Each row was made from one small tree. The marks that hang from a mark follow it in brackets, in the order of their numbers. Every link used is in the known rows. Write each row's tree.
Known rows:
Z_162(Z_682): -23; 12; 12; -9; 13; -9; 2; -9; -1; -21; 5; 7; 18; -26; 2
Z_162(Z_682(Z_107(Z_646(Z_169(Z_109))))): -28; 34; 28; 11; 15; -6; 13; -3; 35; -8; 10; 4; 36; -28; 20
Z_646(Z_162(Z_682) Z_169): -16; 30; 30; 0; 22; -13; 29; -7; 8; 4; 11; 34; 3; -23; 11
Z_646(Z_169): -6; 5; 10; 10; 13; -15; 10; -9; 21; 24; -4; 11; 5; 7; 4
Z_682(Z_107(Z_646) Z_162): -9; 20; 26; 15; 10; 5; -9; -4; 5; -23; 17; -31; -36; -10; 7
Z_109(Z_169(Z_646 Z_682(Z_107 Z_162))): -8; -33; 41; -38; 5; 47; 0; -49; 21; 42; -54; -23; -32; -12; -13
Z_646(Z_107(Z_682(Z_162)) Z_169(Z_109)): -38; 33; 12; 11; 12; -28; 30; 26; 31; -25; 2; 1; -5; -22; 11
Z_646(Z_107(Z_682)): -19; -1; 4; -5; -4; -41; 0; 39; 13; -36; 31; -3; -10; -29; -11
Z_107(Z_646(Z_162 Z_169(Z_109 Z_682))): 0; 27; 28; 17; 21; 41; 29; 17; 36; 34; 5; 6; 11; 11; 22
Z_169(Z_646(Z_107 Z_162)): 24; 1; 1; -28; -9; 0; -4; 20; -2; -6; 2; 20; -54; -27; -13
Z_107(Z_646(Z_162(Z_682) Z_169(Z_109))): -19; 56; 23; 16; 17; 18; 38; 9; 15; -7; 23; 17; 25; -20; 28
Z_109(Z_169(Z_682(Z_162))): -20; -23; 27; -15; 25; 38; 25; -36; 11; 20; -36; -28; -4; 3; 3
Z_162(Z_682(Z_107)): -21; 4; 25; -14; 5; -22; -3; -10; 8; -21; 2; 10; 6; -35; -4
Z_107(Z_646(Z_162 Z_169) Z_682): -15; 39; 35; 27; 0; -3; 21; 29; 10; 4; 52; 0; -12; -10; 6
Z_682(Z_107(Z_646(Z_169)) Z_162): -14; 25; 35; 22; 23; -10; 3; -13; 24; 2; 10; -20; -34; -6; 11
Z_107(Z_646(Z_169(Z_109)) Z_682): -31; 38; 15; 30; -4; 7; 16; 23; 29; 3; 32; -12; 33; -2; 14
Z_107(Z_646): -2; 12; 5; 17; 5; 10; -11; 8; 0; -10; 29; -23; -2; 1; 7

Write each row's tree:
-29; 26; 27; 27; 6; -15; 0; 17; 24; 4; 44; -17; 9; -7; 3	Z_107(Z_646(Z_169) Z_682)
-13; 36; 33; -4; 3; -5; 45; 0; 19; 3; -9; 42; 17; -29; 13	Z_646(Z_162(Z_682(Z_107)) Z_169(Z_109))
-4; -13; 16; -48; 1; 10; 22; -16; -6; -14; -8; 20; -18; -49; -8	Z_109(Z_169(Z_646(Z_107 Z_162(Z_682))))
9; 17; 31; 3; 1; 41; 15; 27; 24; 7; 3; -2; -2; -4; 9	Z_169(Z_109 Z_682(Z_107(Z_646(Z_162))))
10; 9; 12; -1; 18; -34; 28; 23; 20; -2; 11; 32; -28; -13; 5	Z_646(Z_107 Z_162 Z_169)
2; 15; 33; -33; -12; 11; -6; -11; -7; -1; -5; 29; -30; -45; -13	Z_169(Z_646(Z_162(Z_682(Z_107))))
-21; -4; 24; -4; 54; -26; 7; 0; 50; 5; -18; 0; -29; -9; 5	Z_646(Z_107 Z_169(Z_682(Z_162)))
-6; 10; 15; -6; -11; -30; 17; 50; 1; -36; 35; 16; -30; -32; -11	Z_646(Z_107(Z_682) Z_162)
22; 25; 0; -20; -28; 53; 15; 6; -10; 21; -22; 21; -14; -6; 2	Z_169(Z_109 Z_646(Z_162))
-22; 10; 14; -3; 43; -5; 22; 5; 53; 4; -30; 4; -5; -5; 18	Z_646(Z_107 Z_169(Z_109 Z_682(Z_162)))
-14; 9; -5; -22; -27; 0; -6; 33; 14; -15; 1; 2; -5; -34; -10	Z_169(Z_109 Z_646(Z_107(Z_682)))
-16; 32; 12; -9; 22; -24; 46; 20; 25; -24; 1; 43; 11; -34; 19	Z_646(Z_107 Z_162(Z_682) Z_169(Z_109))
-26; -13; 17; -29; -10; 6; 8; -8; 0; -13; -6; -26; -37; -36; -14	Z_109(Z_169(Z_646(Z_107(Z_682(Z_162)))))
-15; 51; 27; 27; -11; 16; 35; 36; 17; 4; 38; 5; 12; -6; 15	Z_107(Z_646(Z_162 Z_169(Z_109)) Z_682)
